Each row comes from the steps of one walk. Every step used is in the known rows, and no mark comes twice. Write the walk behind each row, first mark first.
Known rows:
fetub-pora: [ 0.59  0.05  0.13  1.36  1.69  0.42  1.12 -0.63 -1.52 -0.82 -1.68  1.28
  0.47  0.91 -0.54 -1.20 -0.50 -0.65 -0.87  0.16  2.49 -0.15 -0.91]
senoz-zunev-pora-fetub: [ 2.87 -0.12  0.28  3.09  0.86 -2.26 -2.45  0.55  0.95  1.31 -0.54  1.14
  2.45 -1.01 -0.27 -0.68 -0.01 -1.83 -1.49 -0.87  2.66 -1.22 -2.66]
zunev-pora-senoz-zubosi-gorom: [ 0.63 -2.98 -0.40  1.66  0.75 -1.92 -0.86  0.16 -0.27  1.70 -0.09 -3.06
  1.05 -0.64  0.12  1.23 -0.53 -1.56  0.32  1.81  1.04  1.41 -1.64]
pora-zubosi-senoz-zunev: [-1.18  0.47 -1.33 -2.39 -0.52  1.57 -1.50  1.58  1.11 -0.44  0.88 -1.25
  0.11  0.26 -1.81 -0.32 -0.73  1.85 -0.29 -2.06 -0.88 -0.32  1.83]
gorom-zubosi: [ 1.57  0.58 -0.14  1.29  0.00 -0.62 -0.81 -0.34  0.68 -0.75  0.51  0.68
 -1.05  0.49  2.23 -1.08 -0.18  0.99  0.94 -0.19 -1.03  1.11  1.14]
paras-pora-gorom-zubosi-senoz-zunev: [-2.61  3.92 -0.76 -1.48 -2.18  1.41  1.58  1.71  1.80  2.10  2.06  0.46
 -2.82 -1.84  1.11 -1.46 -0.67  3.04  0.51  0.12 -4.92  0.32  3.30]
zubosi-gorom-pora-senoz: [ 1.69  0.51  0.26 -0.74  0.05 -1.23  2.83 -1.06 -1.89  1.35  1.65 -1.91
  0.11  0.20 -2.76  1.35  1.78  0.81 -1.45  3.03  2.52  0.71  1.37]
paras-pora-zunev: [-0.65 -0.47 -0.24 -1.64 -3.27 -0.82  3.13 -1.87 -2.22 -1.35  0.33  1.92
 -1.56 -0.70  0.36  1.30 -0.16  0.13 -0.11  0.36 -1.53  0.89  2.90]
zubosi-gorom-pora-fetub: [ 2.18  1.10  0.99 -0.40  1.48 -0.67  1.13  0.35 -0.72  1.71  0.87 -1.86
  0.90 -0.25 -4.26  1.03  1.80 -0.05 -1.28  1.43  3.82 -1.81  0.56]
paras-pora-senoz: [-0.27  0.83 -0.68 -0.54 -1.52 -1.16  3.79 -3.32 -2.25  1.69  0.90  2.07
 -0.75 -1.47 -1.46 -0.93 -0.25  1.61 -0.04  1.91  1.31  3.11  0.89]
senoz-pora-fetub-zunev: [ 0.45  0.35  2.13  0.32  2.21 -0.29 -0.88 -0.68 -0.01  3.03 -0.13  3.56
  0.78  0.01 -1.51 -1.51  0.79  0.11 -0.61  0.47  4.23 -0.06 -2.63]
paras-pora: [-1.29  0.72 -0.13 -0.14 -0.67 -0.07  2.05 -0.35 -2.35  0.23  0.08  1.85
 -1.14 -0.75 -1.33 -0.96 -0.05  1.35  1.15  0.42  0.41  0.62  1.87]
senoz-zunev-pora-gorom: [ 0.29 -0.69 -1.09  2.48 -1.71 -0.80 -1.30  1.08  0.12 -0.98 -0.27  0.28
  0.32 -0.17  3.43  1.22  1.82 -2.18 -0.37 -0.51 -3.09 -0.98 -0.59]
gorom-pora: [ 0.25  0.94  0.19 -0.61 -0.82 -0.59  0.90  0.95 -2.26 -1.40  0.07  0.76
  0.40  1.65 -0.43  0.59  2.77  1.12 -0.09  0.60  2.11 -0.47  1.69]
senoz-zunev: [ 0.17 -0.29 -0.67  1.07  0.23 -0.43 -1.60  2.05 -0.70  0.83  0.45  1.01
  0.70  0.72 -0.42 -0.22  1.20  1.29 -0.97 -0.41  1.69  0.71  0.72]
senoz-zunev-pora-zubosi-gorom: [ 1.02 -1.54 -0.73  1.04 -0.06 -0.50 -2.32  1.08  1.63 -2.17  0.62 -3.34
  0.29 -0.44 -1.23  0.82 -1.08 -2.06 -1.40 -1.18 -2.34 -1.06  0.45]
fetub-zunev-pora-gorom-zubosi: [-0.31 -0.88  0.54  1.39 -1.30  2.33 -0.04 -0.48  1.79 -4.00 -0.25  1.28
 -2.05  0.53  8.55  1.77  1.50 -2.05  0.81 -0.06 -7.29  0.65 -0.92]
senoz-pora-fetub: [ 1.59  1.20  1.08  1.34  1.63 -2.94 -1.41 -1.41 -0.37  4.08 -0.11  1.97
  1.09 -1.11 -3.62 -2.49  0.03  0.01  0.33 -0.03  6.07 -1.25 -2.51]
gorom-zubosi-senoz-zunev-pora-fetub: [ 2.18  2.40  0.47  1.97  1.16 -0.83 -3.47  2.29  3.42  1.80 -0.27  0.05
  1.16 -1.31  1.17 -2.23 -3.02  0.32 -0.67 -1.33 -0.08 -1.32 -1.68]
gorom-pora-fetub-zunev: [ 0.71  0.58  2.01 -1.27  0.27  1.72  1.14  0.00 -0.30 -0.51  0.21  2.37
  0.82  1.35  0.22  1.45  3.92  0.56 -1.94  0.72  3.03  0.20  0.08]
gorom-pora-fetub: [ 2.16  1.72  0.71 -0.28  0.12 -1.34  0.72 -1.06 -0.89  0.80  0.50  0.77
  1.62  0.48 -2.25  0.48  2.83  0.40 -1.18  0.58  4.43 -1.30 -0.12]
zubosi-senoz-zunev-pora: [-0.58  0.10 -0.10  1.24  0.37  0.15 -2.11  4.97 -0.29 -0.30 -0.87 -0.12
  1.25  0.42  1.45 -0.19 -2.00  0.47  0.33 -0.76 -0.68 -1.51 -0.13]
zunev-pora-zubosi: [ 0.61 -1.71 -0.75  0.54 -1.13 -0.36 -1.35 -2.02  0.32 -4.26 -0.79 -0.58
  0.29  0.60  1.57  0.78 -0.40 -2.64  0.99 -2.12 -2.57 -0.67 -0.84]
fetub-pora-senoz-zunev: [ 1.30  0.90 -0.30  1.66  0.96 -1.31  1.28 -1.93  0.18  2.43 -0.26  1.54
  1.86 -0.37 -2.10 -1.98 -0.04 -0.01 -3.91  1.31  4.64  1.82 -1.83]
gorom-pora-zubosi-senoz-zunev: [-0.86  2.39 -0.81 -3.94 -1.69  0.47 -0.61  2.56  0.81 -0.95  1.40 -1.20
  0.39  0.91 -2.79 -0.08  1.60  2.39 -1.47 -1.33 -0.24 -1.06  3.17]
paras-pora-senoz-zubosi: [-1.88 -0.37 -0.99 -1.03 -1.29 -2.17  1.88 -2.30 -1.60  3.59  0.73  1.12
 -0.17 -1.48 -1.70 -0.71  0.80  1.96  0.63  1.18  2.65  3.57  0.98]
senoz-zunev-pora-zubosi: [ 1.06 -1.10 -1.09  0.82 -1.48 -1.02 -2.82 -0.26  1.71 -2.96 -0.27 -0.42
  0.92  0.04  0.71 -0.22  0.08 -1.85 -0.93 -2.47 -1.73 -0.03 -0.32]

Write each row's walk:
[ 0.44  0.43  0.53 -0.48  0.76 -0.01  1.45  2.04 -2.17 -0.44  0.92 -2.09
 -0.21  1.09 -2.30  1.42  1.95  0.68 -0.24  1.93  0.93 -1.07  2.46] => zubosi-gorom-pora
[-1.05  1.53 -0.78 -1.57  0.85  1.75 -0.60  0.71  1.84 -0.42 -0.71 -0.83
  0.99  0.34 -3.13 -1.61 -1.94  1.00 -2.19 -1.91  0.69 -0.95  0.21] => fetub-pora-zubosi-senoz-zunev
[ 0.50  2.19 -0.20 -0.04  0.46  0.79 -1.84  3.59  1.71  1.18  0.99 -0.01
 -0.95  0.21  1.11 -2.13 -1.48  3.30 -0.25 -0.50 -0.97  0.12  2.06] => gorom-zubosi-senoz-zunev
[ 0.86  1.02  0.34  1.33  1.34 -0.39 -2.14  3.23  1.06  1.69 -0.83 -0.06
  2.30 -0.87 -1.00 -0.82 -1.97 -0.02 -0.57 -0.93  1.66 -2.55 -1.97] => zubosi-senoz-zunev-pora-fetub
[-0.13 -2.30 -0.47  0.09  0.79 -1.47  0.14 -0.68 -0.65  3.53  1.25 -2.61
  0.19 -0.41 -2.17  1.23  0.64  0.74  0.04  1.96  2.63  3.08  0.30] => pora-senoz-zubosi-gorom
[-0.50  0.12 -0.27  1.07  0.38  1.34  2.38 -1.86 -1.08 -0.92 -1.30  0.83
 -0.63  0.57  0.49  0.64  1.57 -1.54 -0.42  0.05 -0.66 -0.64 -0.99] => fetub-pora-gorom
[ 1.09  1.65  0.12  1.46 -0.10  1.00  1.29 -2.96  1.48 -1.13 -0.73  0.73
 -1.75 -0.05  2.66 -0.81  0.35 -1.18 -0.71 -0.02 -2.72 -0.22 -0.53] => fetub-pora-gorom-zubosi
[ 0.38 -2.52 -0.62  1.48 -0.81 -2.63 -0.84 -1.21 -0.54  0.95 -0.88 -0.33
  1.78  0.02  2.06  0.19  0.61 -1.17  0.72  0.80  1.67  2.05 -2.19] => zunev-pora-senoz-zubosi
[ 0.58 -2.19 -0.32  0.65  0.34  0.23 -0.88 -0.57  0.67 -3.25 -0.45 -3.52
 -0.41  0.25 -0.38  1.55 -1.52 -2.81  0.76 -0.78 -3.18 -1.28 -0.20] => zunev-pora-zubosi-gorom
[ 0.45  0.67 -0.58 -2.28 -2.04 -0.35  0.46 -1.58 -0.64 -3.20  0.70 -0.20
  0.00  1.55 -1.29  1.10  2.83  0.46 -0.52 -0.99  0.29 -0.31  2.01] => gorom-pora-zubosi
[-2.16 -1.69  0.31 -2.14 -0.38  4.09 -0.57  1.54  0.99 -4.70 -0.88 -0.14
 -0.38  1.34  3.54  1.63 -1.23 -0.68  1.18 -1.79 -4.51  0.21 -0.33] => fetub-zunev-pora-zubosi-senoz
[-0.07 -1.48 -0.96 -0.84  0.39  1.04 -0.09 -1.14  0.10 -1.44  1.07 -3.36
 -1.23  0.29 -2.48  1.55 -0.23 -0.53  0.29 -0.67 -1.42  0.16  1.48] => pora-zubosi-gorom
[ 1.05 -1.21 -0.50  2.93 -0.03 -1.40 -2.36  2.72 -0.31 -0.96 -0.69  0.67
  1.27  0.51  1.69 -0.48  0.17 -0.71 -0.70 -0.74  0.00 -0.69 -0.69] => senoz-zunev-pora
[-1.74  0.21  0.80 -0.50 -0.79  4.13  0.17  2.14  2.08 -3.37 -0.26  0.32
 -2.16  0.88  8.26  1.62 -0.23 -0.55  1.54 -0.10 -7.80 -0.28 -0.17] => fetub-zunev-pora-gorom-zubosi-senoz
[-1.71  0.45 -1.04 -2.18 -1.97  0.26  1.85 -2.81 -0.67 -1.93  0.94  0.70
 -1.48 -0.83 -2.12 -0.57 -0.44  0.67  0.78 -1.23 -1.30  1.12  2.45] => paras-pora-zubosi
[ 0.12  2.82  2.29 -0.84  2.33  1.04 -1.53  1.06  2.45  3.53  0.42  2.52
 -0.50 -0.58 -0.08 -2.87 -1.80  2.10  0.46 -0.05  1.70 -0.15 -1.97] => gorom-zubosi-senoz-pora-fetub-zunev
[-1.68  0.01 -0.93 -2.84 -0.45  1.74 -0.06  0.25  0.08 -1.83  0.18 -1.24
 -0.55  0.75 -1.05  0.30 -1.14  1.17  1.75 -1.70 -1.51 -0.14  1.33] => pora-zubosi-senoz
[-0.24 -0.96  1.56 -2.03  1.97  1.26 -0.32  2.41  0.64  2.21  1.32 -1.40
  0.67  0.66 -1.54  2.15  3.72  0.86 -1.75  1.76  3.86  0.17  0.84] => senoz-zubosi-gorom-pora-fetub-zunev
[-1.76 -0.90 -0.80 -0.80  0.15 -1.54  2.49 -0.99 -1.25  4.08  1.57 -1.85
 -1.07 -2.11 -3.88 -0.14 -0.29  1.53  0.14  2.68  2.16  3.49  1.57] => paras-pora-senoz-zubosi-gorom
[ 0.59 -2.31  0.45  1.07 -0.52  0.99  0.90 -1.48 -0.62 -1.76 -0.37  1.96
  0.41  0.92  4.25  1.46  0.60 -1.27 -0.94  1.22 -0.83  2.74 -2.10] => fetub-zunev-pora-senoz
[-0.33  1.49  0.16  0.01  0.26 -0.68  1.74 -2.26 -0.92  2.08  0.25  2.04
 -0.01 -1.71 -2.83 -0.83 -0.43  0.79  0.53  0.40  2.95 -0.12  0.09] => paras-pora-fetub
[-0.78 -4.15  0.44  0.77  1.01  0.44 -0.36  0.87  0.12  0.67  0.00 -1.83
  0.33  0.38  2.52  2.04  0.40 -1.22 -0.41  2.11 -0.50  2.91 -1.36] => fetub-zunev-pora-senoz-zubosi-gorom
[ 0.04  0.25 -0.29 -0.62  0.00 -1.84 -1.58 -2.39  0.07  0.32  0.12  0.81
  0.05 -0.06 -3.22 -1.76  0.07 -0.13  0.70 -1.58  2.05 -0.58 -0.56] => senoz-pora-zubosi
[-0.07  1.11  0.07  0.80 -1.10  1.16 -0.38  0.97  1.53 -1.83 -0.35 -0.85
 -1.80 -0.37  5.55  1.04 -1.18 -0.81  2.64 -0.49 -6.79 -1.72 -0.20] => zunev-pora-gorom-zubosi-senoz
[ 0.47 -0.59 -0.11 -0.10  1.99  1.52  0.65 -1.99  0.78 -1.63 -0.71 -2.57
 -0.47  0.61 -3.60 -0.11 -1.77 -1.82 -1.46 -0.13 -0.24 -0.88 -0.21] => fetub-pora-zubosi-gorom
[ 2.15 -0.64  0.56  2.70  1.16 -1.54 -1.08 -1.09 -0.13  0.12 -1.45  0.62
  1.76 -0.63  0.54  0.25 -0.71 -2.32  0.51 -0.60  1.88 -1.62 -3.02] => zunev-pora-fetub
[ 1.47 -1.47 -0.59  2.12 -0.55 -1.97  0.44 -2.40 -1.09 -0.65 -0.97  0.74
  1.22 -0.05  1.74  0.07 -0.41 -1.68  0.27  1.06  0.65  1.30 -2.05] => zunev-pora-senoz
[-0.81 -3.63  0.31  0.63 -0.33 -0.13 -0.67 -0.28 -0.12 -0.16 -0.73  1.08
  0.84  0.57  4.65  0.92  1.46 -0.83 -0.37  1.06  0.50  3.49 -1.90] => fetub-zunev-pora-senoz-zubosi
[-1.17 -0.93 -0.67 -1.31 -0.69  1.22 -1.21  0.72  0.62 -3.65 -1.23 -1.62
 -0.02  0.43  1.07  0.47 -2.06 -1.04  2.04 -2.25 -3.35 -1.68 -0.17] => zunev-pora-zubosi-senoz
[ 0.28 -1.01  0.96 -0.03  1.34  1.98  0.27 -0.74 -0.12  0.37  0.12  2.17
  0.61  0.58  1.07  1.21  1.72  0.05 -0.89  0.14  2.28  0.95 -1.37] => pora-fetub-zunev
[-0.60  0.16  0.77 -1.99 -0.84 -1.36  0.06  1.16 -1.25  1.20 -0.43  1.42
 -0.50 -0.02 -1.08 -0.79 -1.99  1.17  0.92  0.18  0.83 -1.10  0.46] => zubosi-senoz-pora-zunev
[-2.71  1.62  0.20 -1.05  0.24 -0.21  0.63  1.23 -1.10  2.71  0.08  0.44
 -0.85 -0.08 -0.98 -0.82  0.07  1.07  2.89  0.24 -0.74 -2.07 -0.27] => zubosi-senoz-pora-gorom
[ 1.37  3.58  1.46 -0.23  2.19 -1.59 -2.07  0.08  2.07  4.69  0.14  1.05
  0.20 -1.57 -2.64 -4.04 -2.84  1.83  1.06 -0.54  3.22 -1.77 -1.68] => gorom-zubosi-senoz-pora-fetub
[-0.78  1.88 -0.52 -1.14 -0.62  1.76  0.91  0.53  1.30 -0.26  0.81 -0.86
 -2.38  0.28  3.48  0.27  0.05  1.37  2.28 -0.41 -4.94 -0.09  1.46] => pora-gorom-zubosi-senoz
[-1.30  0.04 -0.59 -1.87 -0.63  0.90  2.07 -1.72 -0.47 -0.88  1.52 -2.21
 -2.00 -1.25 -3.98  0.36 -1.36  0.19  0.74 -0.02 -2.16  0.32  2.76] => paras-pora-zubosi-gorom
[-1.48  1.37  0.51 -0.68  1.51 -0.86 -0.73  3.04 -1.60  2.68 -0.69  0.86
  0.27 -0.06 -2.79 -2.63 -1.65  2.30  2.22 -0.05  2.59 -1.55 -0.16] => zubosi-senoz-pora
[-0.80  2.53  0.48 -0.24  0.66  2.42  1.73 -0.36  1.56 -0.64 -0.55 -0.09
 -1.55 -0.05  2.36 -0.70 -1.08  0.19  0.33 -0.02 -3.58 -1.38  0.16] => fetub-pora-gorom-zubosi-senoz
[ 1.40 -1.23  0.56 -0.02 -0.52 -0.27  1.69 -2.80 -0.98 -2.05 -1.65  1.61
  0.37  0.82  0.56  0.73 -0.55 -1.86 -2.10  0.46  0.77 -0.37 -0.12] => fetub-pora-zunev
[-0.22 -1.32 -0.61  1.89 -1.52 -0.53  0.51 -0.33 -1.17 -2.37 -0.99 -0.03
 -0.41  0.02  4.16  1.90  1.50 -2.83  1.62 -0.27 -3.88 -1.37 -1.10] => zunev-pora-gorom
[-1.20 -2.19 -0.46  0.32  1.53 -0.22 -1.35  2.58 -1.15  2.09  0.27 -3.19
 -0.21  0.23 -1.28  0.95  0.63  0.64  0.90  0.82  1.42  0.64  1.39] => senoz-zubosi-gorom
